Each row was made from one small tree. The marks that hang from a mark follow it in brackets, in alphabetical order. Every link used is in the known rows. Write each row's tree.
Known rows
Y{U{P{K} Q}}: [ 40 -13   2  -4  14 -15  25 -39  -3  -9  15  -4  20 -16   0 -11 -34  -7
 -17  44   1  42  -2  12 -10 -11 -22 -16 -18   1  -7  18   7   1 -18   6
 -10 -25  -6  13 -23 -12  14 -51  12 -21  10  30  18  -4 -32   9  11   9
  31  -4   7 -29 -14 -47  -1  22   4  10]
R{K{P}}: [-14  -8 -11  25  -1   7  10 -17 -13  12  31   3  14  -1 -11   9  19  -7
  -2   2  10   7  -5   0  -6 -15  -3   2   7  -1  33  -4 -12   3  10  33
   4  -9 -14  33 -13 -11  23  14 -18  15   5  -3   5   8  -3  -9 -22  -8
   8  -5   0  -4  -2 -19  18 -22 -12   5]
K{D P{U{G}} R}: [-37  15 -31  29   3  35  41   3  -4  10  55  -5  24 -23 -28   1  59 -39
 -22  -1   0   3  -5  11   4  17 -18  21   6   0  54 -39 -20  10   3  42
  -8 -29 -40  33 -18 -35  13   3 -17  21  27 -12  11  14 -19 -21 -30   3
   6   1   2 -14  -8 -22   0 -30  -2  -4]
K{D P R}: [-34  13 -22  22  14  17  33  -8  -3   9  48   1  20   2 -22   4  27 -28
  -1  -1   4  15  -4   3   3   3  -6  10  -3  -1  36  -8 -27   2  10  23
 -11 -34 -15  33 -20 -21  16   3  -6  27  22   3  10  10  -7 -17 -19  -9
  27 -12   3 -20  -3  -5   8 -34  -6  -5]
P{K{D} U{G Y}}: [-14  16 -22  21   0  10  14  -7 -11   3  61 -12  18 -39 -14   7  29 -30
 -18  24 -20   5  -3  23  -7  -3 -31   2  -4  19  48 -17  -7  -1  -5  32
  -4 -32 -28  19 -10 -38  -3 -14   2  28  19  -9  29  14 -16 -16  13  13
  12  19  13 -19 -10 -36 -24   6 -18  -4]
K{D P{U{Y}} R}: [-35  20 -29  23   7  16  31   8 -12   2  52   7  22 -16 -15   1  46 -30
 -25   7 -13  10  -6  14   1   1  -9  18   4   5  55 -29 -23  14   8  39
   2 -28 -37  43 -17 -45   9  12 -14  51  21 -16  17  10 -18 -15 -13   0
   8   3   5 -16 -12 -20  -4 -21  -8  -3]
P{K U{G Q Y}}: [ 16  -3 -16   8 -11   0  18 -15 -19 -11  41 -17   4 -29  -7  10  15 -18
 -30  30 -18  23  -3  28 -15 -28 -33  13  -9   4  31 -31  -3   4 -12  31
   3 -21 -30  26 -15 -38  -5 -36  -5  10  10 -17  19  -5 -29   3   7  11
  -6  26   7 -26 -14 -50 -15  15  -8   2]
Q{U{G{T} P Y}}: [  6   7   5 -23   0  -3  -1 -50   4 -19  57 -17  15 -44   0   6   1 -10
 -28  15 -19  24 -13  19 -22 -36 -20 -12  -6   7  25 -30   5   7 -29  26
  -8 -29  -6  -7 -17 -33 -21 -24   5  -1  31   0  15  21 -32 -34  34  14
  -1  40   3 -22  -7 -40 -16  20   8 -25]
R{K{D P{U{Y}}}}: [-33  11 -34  33  -5  13  23  -1 -20  13  54   4  15 -25 -18   4  40 -16
 -25  13  -9   2   6  12  -1   4  -3   7  20   5  64 -24  -6   6  13  45
   6 -16 -35  49 -21 -46  12  24 -14  53  17 -17  13  13  -6 -13 -14   0
  -8   7   5  -4  -6 -33   5 -11 -15  -3]
P{K U{G Y}}: [  4   4  -7  13  -3   1  -1  -9 -13  -5  41 -11  19 -37   0   2  21 -19
 -19  22 -13   2 -13  22 -17 -22 -28   5 -10  14  32 -23  -9   2 -12  32
   6 -16 -28  20  -4 -24  -4 -17  -6  21  13 -13  26  12 -20 -11  10   7
   1  18   6 -17 -14 -34 -18  10 -19   4]
T{G}: [ 15   1   3  15   7   4   8 -22   9  -3  29   7  15  -9  -6  -3  -3   0
   8   1  10   7 -18   1 -21 -18  -3 -12 -11   6   7  -2  -5   7  -5   7
  -4 -13   7  -7   8   3   0 -19 -10  -2  28   3 -13   0 -21  -9   4   1
  12   5   0   3 -13  -7  -5   5   5  -1]
G{T}: [ -2  -1   4   5   6 -10   8 -22  15   0  27   5  16  -9  -5   1   5   2
   5  -3   5   6 -23  10 -23 -18  -5 -18  -9  -3  14  -9 -13   5  -2  14
  -3  -5   3  -3   9   2  -3 -18  -4  -9  25  -7  -4  -8 -14 -17  12  -2
  12  15   1   3  -7   2  -7   4  -4   4]
Q{U{G{T} P{K}}}: [ 25  -3   9 -17  12   5  10 -63   0 -11  57 -28  13 -36  -4   6  -4 -23
  -8   8  -8  27 -19  12 -18 -19 -29 -22  -8   8  16  -3  -2  -5 -14  16
 -20 -47  -3 -14 -21 -22 -15 -25  10 -34  31  20  18  18 -24 -31  26  15
  14  25  -1 -24  -6 -41 -11  14  -2 -12]
Q{U}: [  8 -11  18 -14  -1  -6  -5 -30   2 -11  29 -11  27 -10   6  -4  -4  -6
   3  -3  -3   9  -4   5 -12 -18 -13   2   4  -7 -12  -2 -16   1   0   7
  11  -9  -7   5   4  -3   5 -10 -23  -3   8  11  -1  11 -15 -13  18   1
  20   6  -3 -12   8 -23  -5 -16   0  -1]
K{D P{U}}: [-17   1 -12  30  -1  11  26   9  -7  10  34   4  24 -12 -12 -10  34 -21
  -2   4   0  -2 -16   5  -6  10  -3  -5  13  -6  30 -20 -19   5   9  27
   5  -5 -25  30  -6 -10  12  18 -25  27  14 -10   5   0 -12 -12 -11  -4
  18  -4  -1   2  -1 -15   4 -22  -2  12]
K{D}: [-11  11  -2  22   5  -3  10 -11   6   1  32   5  25  -8  -7   0  -2 -12
  11   6   0   5  -1   5  -4   9 -11  -6  -3  -1  16   2 -15  -1   6  10
  -3 -12  -1   8   3   2   8 -13   0  19  14   6   7  -7  -4 -11   9   3
  29  -8   9  -3   1  -9  -9  -7  -7   5]
P{K U{G Q}}: [ 25 -12  -7  11  -9   9  25 -14 -13  -1  33 -21   8 -25  -9   4  14 -21
 -16  17  -1  16  -6  22 -10  -9 -35   8  -5  -4  17 -19  -6   3  -3  23
  -3 -13 -27  15  -9 -23   2 -40 -10  -7  12  -8   8  -9 -26   5  -5  12
   7  12   0 -15 -11 -42  -9   6   0  11]
Y{U{P{K{D R}}}}: [ -2  16 -17   5  31   7  36 -30   7  -6  42   0  38 -23 -13 -11 -10 -27
 -16  34  -3  35  12   6   8  23 -24 -13 -16  16  26  27  -9   3  -6  14
 -22 -57 -10  19 -26 -24  16 -40  23   0  32  42  31  15 -17 -11   4   4
  36 -17  13 -37 -15 -26  -8   1  -9   0]
R{K}: [ -6   0   0  19  -3  -4  -2 -16   1   6  26   2  24  -7  -6   2  -3   2
  -1   0   9  -3   6   4  -6  -2 -10  -4   3  -1  21   4 -14   4  11  20
   2  -5  -8  18   1  -1  14  -5  -8  14   9   0  11   3   1  -5  -9  -3
   7  -7   4   3   0 -19   3  -6 -10   5]
K{R}: [ -9   5   3  11   7  -4   9  -9   4  -6  27   6  31   0  -7   0   4  -5
   0  -1   7   7  -4   9  -5  -2 -12  11 -10  -1   9   4 -23   8   1  11
  -3 -16  -6  13   5  -4  11 -17  -5   8  14   2  11   1 -12 -10  -7   1
  19 -11   2  -7  -9  -2  -2 -13  -1   2]
P{K}: [ 17  -2  10   8  10 -10  -1 -21  -6  -1  24  -4  22  -5   1   1  -5  -9
  14  13   3  13 -10   8 -11 -13 -22  -9 -13   3   5  15 -20  -3   4   9
   1 -22  -1   9   4   7  10 -18   3   0   4  13  12  -1  -6  -5  12   1
  27  -7  -3 -13  -7 -13  -5  -4 -19   6]
Y{U{Q}}: [ 12 -19  -6  -2  -3  -8  24 -26   5 -10  10   0  17  -7  -4  -6 -13  -2
 -20  25   2  29  13  12 -10 -17  -9  -1  -6  -6  -5 -12   6   8 -12  16
   7  -1  -8  14  -7  -8  19 -45 -14 -18  18  10  -8 -10 -31   6  -1  -2
  21  13   6 -24  -3 -27  -5   2  10   9]

Write each row's tree
[ 13   5  -4  -5  -7  -9  15 -44   5 -17  41  -5   3 -28  -7  10 -11  -4
 -33  23  -6  34 -12  28 -27 -35 -20 -10 -15   2  30 -38  10  10 -29  24
 -19 -17  -1  -1 -21 -34 -16 -42  17  -1  19 -17  13  -1 -31 -13  18  17
  -6  36  10 -16 -19 -44 -11  36   7 -17]	U{G{T} P Q Y}
[-28   5 -24  39  -3  19  29   3 -12  18  41   2  22 -18 -22  -2  38 -21
  -8   1   1  -3   1   3   3  20  -5  -1  24  -3  54 -13 -13   6  22  38
   5 -17 -35  42 -17 -25  17  25 -21  36  19  -7   7   2  -3  -9 -25  -1
   3  -6   1   2   0 -27  13 -21 -10   8]	R{K{D P{U}}}
[ 26  -6  -5   6  -5 -13  14 -10 -22 -11  31  -5   8 -18  -1   2   3  -8
 -17  24 -12  22  -9  25 -12 -20 -25   4  -8   2  20  -7  -7   6  -1  19
   8 -16 -21  31  -8 -32  -2 -31  -5  21   2 -14  16  -7 -23   8  12   8
   1  17   1 -14 -18 -40 -12  15  -9   7]	P{K U{Q Y}}
[-20  -5 -21  36 -13  22  19  -2 -11  15  36  -7  15 -28 -19   0  46 -16
 -21   1   5  -5  -8   9  -8  -3  -8  13  16  -1  49 -35  -8   4   3  44
   4  -4 -39  35 -14 -27  19  17 -27  15  17 -17   7  10 -13 -10 -33   2
 -10   2  -1  -2  -3 -35  14 -20  -1   6]	R{K{P{U{G}}}}
[ 13   1 -17   4   3  -1  26 -15 -21 -14  36  -9  12 -16  -5   1  12 -16
 -29  22 -11  27   1  25  -2 -14 -29  19 -14   3  29  -8 -17   6   2  26
  -4 -33 -30  37 -18 -45  -3 -33   2  25  14 -10  18  -6 -26   6   2   5
  -1  13   2 -24 -21 -40 -13   3 -14   7]	P{K{R} U{Q Y}}
[ 21   5   7 -18   3  -4  -8 -49 -11 -20  52 -24  19 -38   4   9 -16 -20
 -19  29 -19  26  -7  20 -12 -26 -32  -3 -10  14  14  -2   1  -3 -22  19
  -7 -42 -14  10 -23 -31  -6 -23   6   5   7  19  31  33 -23 -21  31  17
  12  12   4 -35 -13 -56 -15  14  -9 -17]	Q{U{G P{K} Y}}
[-25   7 -15  26  -2   6  19  12 -15   8  42   5  19 -17 -12  -2  39 -17
 -15  17 -12   3 -11  12  -5  -4  -3   2  11   1  44 -29 -12   8   5  32
  12 -10 -30  38 -12 -30   8  20 -16  45  13 -19  12   6 -15 -15   0  -2
  12   8   4  -6  -7 -22  -2 -12  -8   1]	K{D P{U{Y}}}
[-13  17 -16  16  24  10  29 -16  -3   1  48  -7  25  -9 -19   8   8 -31
   3   8  -3  18   4   7   6  15 -28   2 -13  11  32  22 -29  -4  15  16
 -16 -49  -8  19  -8 -20  14 -25  18  14  22  19  23   1  -6 -13  -4  -1
  32 -12   6 -25  -9  -7  -8 -15 -19  -1]	P{K{D R}}
[  3   7  -4  15  12   7  17  -4  -8  -5  34   0  30 -16  -4  -9  17 -17
  -5   5   2   8 -15  13  -2   5 -27  12  -9   4  22   8 -29   5  10  19
  -1 -27 -26  23  -5 -12   9 -16 -10  16  14   3  19  -1 -13  -2  -3   5
  13 -12   0 -12 -15 -15  -6  -9 -12  14]	P{K{R} U}
[-16   7 -12   5  -7   5   4 -11   6  -6  47   0  10 -38  -8   1  39  -7
 -29   7 -12  -2 -21  24 -28 -27 -16  -5  -6   3  42 -51  -4  10 -19  36
   3  -5 -19   3  -2 -30 -17 -14 -12  10  31 -30  11   3 -27 -27  11   7
 -14  43   7  -4 -10 -23 -19  10  -2  -1]	P{U{G{T} Y}}
[ 31  -1  13 -12   6   3   1 -46  -7 -14  45 -27  23 -34   1   1 -14 -22
  -6  19  -8  24  -9  11 -10 -18 -31  -7  -7   7   1   8  -2  -7 -13  14
 -12 -38  -7   4 -19 -11  -3 -23   1 -16   6  26  26  24 -17 -18  20  20
  22   0   1 -27  -7 -47  -4  10   2 -11]	Q{U{G P{K}}}
[ 16  -7 -12 -11   3   1  34 -48  17 -13  31  -8   9 -34  -9  -2  -7  -9
 -37  31   5  36  -3  21 -21 -19 -17 -20 -13   0  14 -33  20  10 -33  23
 -18 -20  -4 -10 -20 -25  -1 -57   8 -37  38   5   2  -7 -44 -14   4   8
   2  32  12 -27 -13 -43 -10  23  19  -6]	Y{U{G{T} P Q}}
[ -4 -15 -19  14  -6  19  42 -18  -8   3  39 -14  -5 -21 -19   7  46 -19
 -28  -2   3  17 -23  18 -22 -25 -11  -1   4 -13  36 -60  -5   9 -14  37
  -2  -7 -28  20 -18 -32  -1 -14 -24 -12  27 -31 -14 -14 -34 -15 -20   1
  -8  37  -5  -8  -7 -34   4  -9  12   4]	K{P{U{G{T} Q}}}
[ -7  -1   4 -15 -13   3 -10 -38  -5 -16  47 -18  16 -30  -1  10   6 -16
 -23  12 -20  12   2  18 -15 -40 -20  16  -3   7  17 -27   1   0 -22  25
   8 -14 -13  11  -7 -28  -3 -17 -13   8  20  -4  11  24 -26 -26  19  12
  11  28   4 -23   3 -32 -17  -5  -1 -20]	Q{U{G Y}}
[ -4   6 -12  19   7  17  22  -2  -5  -4  46 -14  24 -27 -11   0  30 -27
 -15   6   1   5 -10  16  -6   5 -37  19  -8   8  33  -9 -24   4   0  32
  -7 -33 -31  21  -8 -21   7 -26  -7   6  22  -3  24   8 -22 -10 -10   7
   7   2   2 -19 -14 -25 -10  -9 -13   7]	P{K{R} U{G}}
[-11  -8 -12  31  -8  11  17   0 -16  13  25   5  21  -9 -10  -5  37  -7
 -13   0  11  -4  -7   6  -5   3  -4   0  19  -6  38 -17 -14   7  14  35
  11  -1 -32  39 -13 -16  20  27 -31  26   6 -15   2   4  -8  -6 -27  -4
  -4  -7  -8   6  -5 -26  15 -18  -4  13]	R{K{P{U}}}
[ 20   3  19 -18  -5 -20 -17 -36  -4 -23  30  -6  25 -23  10  -8 -23  -1
 -13  19 -13  21  -7  13 -13 -24  -9  -3  -4   1  -4   0  -2   5 -13   9
   4 -16  -6   9 -10 -13  -6  -9  -3  23   3  11  18  22 -17 -15  35  11
  17   1   2 -16  -9 -42  -9  15   2 -11]	Q{U{P Y}}
[  5  23  -4  16  26   2  25 -22   0  -3  49  -2  37 -11 -11  -1 -13 -25
   5  16   1  25  -4  11   8  24 -27  -2 -16  10  27  32 -24  -1   6   5
 -29 -55  -6  12 -18 -15   4 -23  29  19  15  28  37  11  -3  -7   6  12
  35 -25   9 -20 -20 -22  -6   3 -14  -2]	U{P{K{D R}}}
[  3 -17 -14   1  -7   3  23 -32   5  -9  22 -10  16 -22 -11  -1   1 -11
 -32  30  -1  25  19  17 -15 -22 -19   8 -11  -2   7 -31  12   7 -27  26
   3  -7 -11  10 -13 -21  15 -51 -11 -23  25   6  -3  -4 -41  -8 -10   2
  15  22  12 -31  -2 -39  -7   0  12  -1]	Y{U{G Q}}
[ -1 -15 -19  -7   3   7  32 -40  15  -6  31  -7   4 -27 -15   6  12 -11
 -37  18  -4  29   6  19 -23 -30 -17  -7 -10   0  19 -41  12   4 -26  28
  -5 -15 -10  -6 -17 -31   6 -57  -6 -43  42  -2 -13  -9 -49 -17  -2   1
   5  45   9 -26   1 -28 -13   3  14  -3]	Y{U{G{T} Q}}
[ -1   2  -7  -4   7   3  16 -42  24  -5  32   2  24 -37  -6  -9  -3  -5
 -24  26   5  18 -12  14 -24 -16 -12 -23 -12   9  16 -24  14   8 -31  26
 -13 -18  -2 -14 -14 -11   4 -38   7 -30  38  12   9  12 -36 -27  11   8
  11  22  11 -20  -9 -28  -7  17  13  -2]	Y{U{G{T} P}}
[-27   6 -24  29   5  17  24 -16 -12  21  47  -2  16  -5 -24  12  21 -18
  -3   4   3   9   5  -1   5   6  -3  -2  15   0  51  -2 -14  -1  18  32
  -3 -24 -17  36 -19 -25  20  18  -6  29  17   3   7  12   2 -13 -23  -4
  15  -6   6  -8   5 -23  13 -24 -16  -1]	R{K{D P}}
[ 18  19  -1   6  20 -13   2 -27  -8 -14  38   4  28 -15  -1   3 -17 -10
 -10  26  -5  28 -14  18  -7 -11 -24   2 -23  16  28  22 -18   4  -7  13
 -17 -46  -7  18 -16 -20   3 -25  25  25   8  13  39  18 -10  -3  16   6
  22 -13   7 -27 -27 -31  -6  17 -18  -9]	U{P{K{R}} Y}
[-17   4  -9  21 -12   7   8  -2 -15   2  36  -1  15 -26  -4   3  45 -16
 -27  16  -7   1 -20  20 -18 -30  -9  14   2   3  39 -49  -7  10 -18  42
  13  -4 -32  31 -12 -29   6  11 -25  29   9 -29  12   9 -24 -20  -6   1
  -3  16   3 -14 -10 -33  -1  -9  -3   1]	K{P{U{G Y}}}
[-32   9 -23  31  10  21  41   8  -7   5  44   3  26 -12 -20  -9  45 -28
 -11  -4   4   6 -10   9   4  17  -9  11   8  -5  40 -23 -27   8  10  31
  -4 -23 -33  37 -15 -26  16  12 -20  30  25  -9   8   5 -12 -15 -21  -2
  12 -12   1  -7  -9 -14   7 -30   0   7]	K{D P{U} R}
[  9  14   9  10  -5 -15 -10 -24   2 -12  32   5  30 -31   2   1 -12  -1
 -16  27  -6  12 -11  21 -18 -23 -15   3 -14   9  20 -16   4   8 -30  17
  -8 -10  -6   6  -6 -10  -4 -19  10  19   0  -4  30  15 -16 -14  20  17
  10   3  14  -9 -17 -36 -10  27   0 -11]	U{G P Y}
[ 22 -10  -6  -1  -4  -4  24 -30   8 -12  17  -5  22 -28  -5 -10 -21  -5
 -29  39   5  33   9  20 -12 -14 -16  -6 -12   0   1 -20  19  10 -33  16
  -9  -9 -10   8 -20 -14  13 -51   2 -22  16  16  12  -1 -39  -3  -3  16
  15   7  13 -25 -10 -49  -4  19  17  -3]	Y{U{G P Q}}
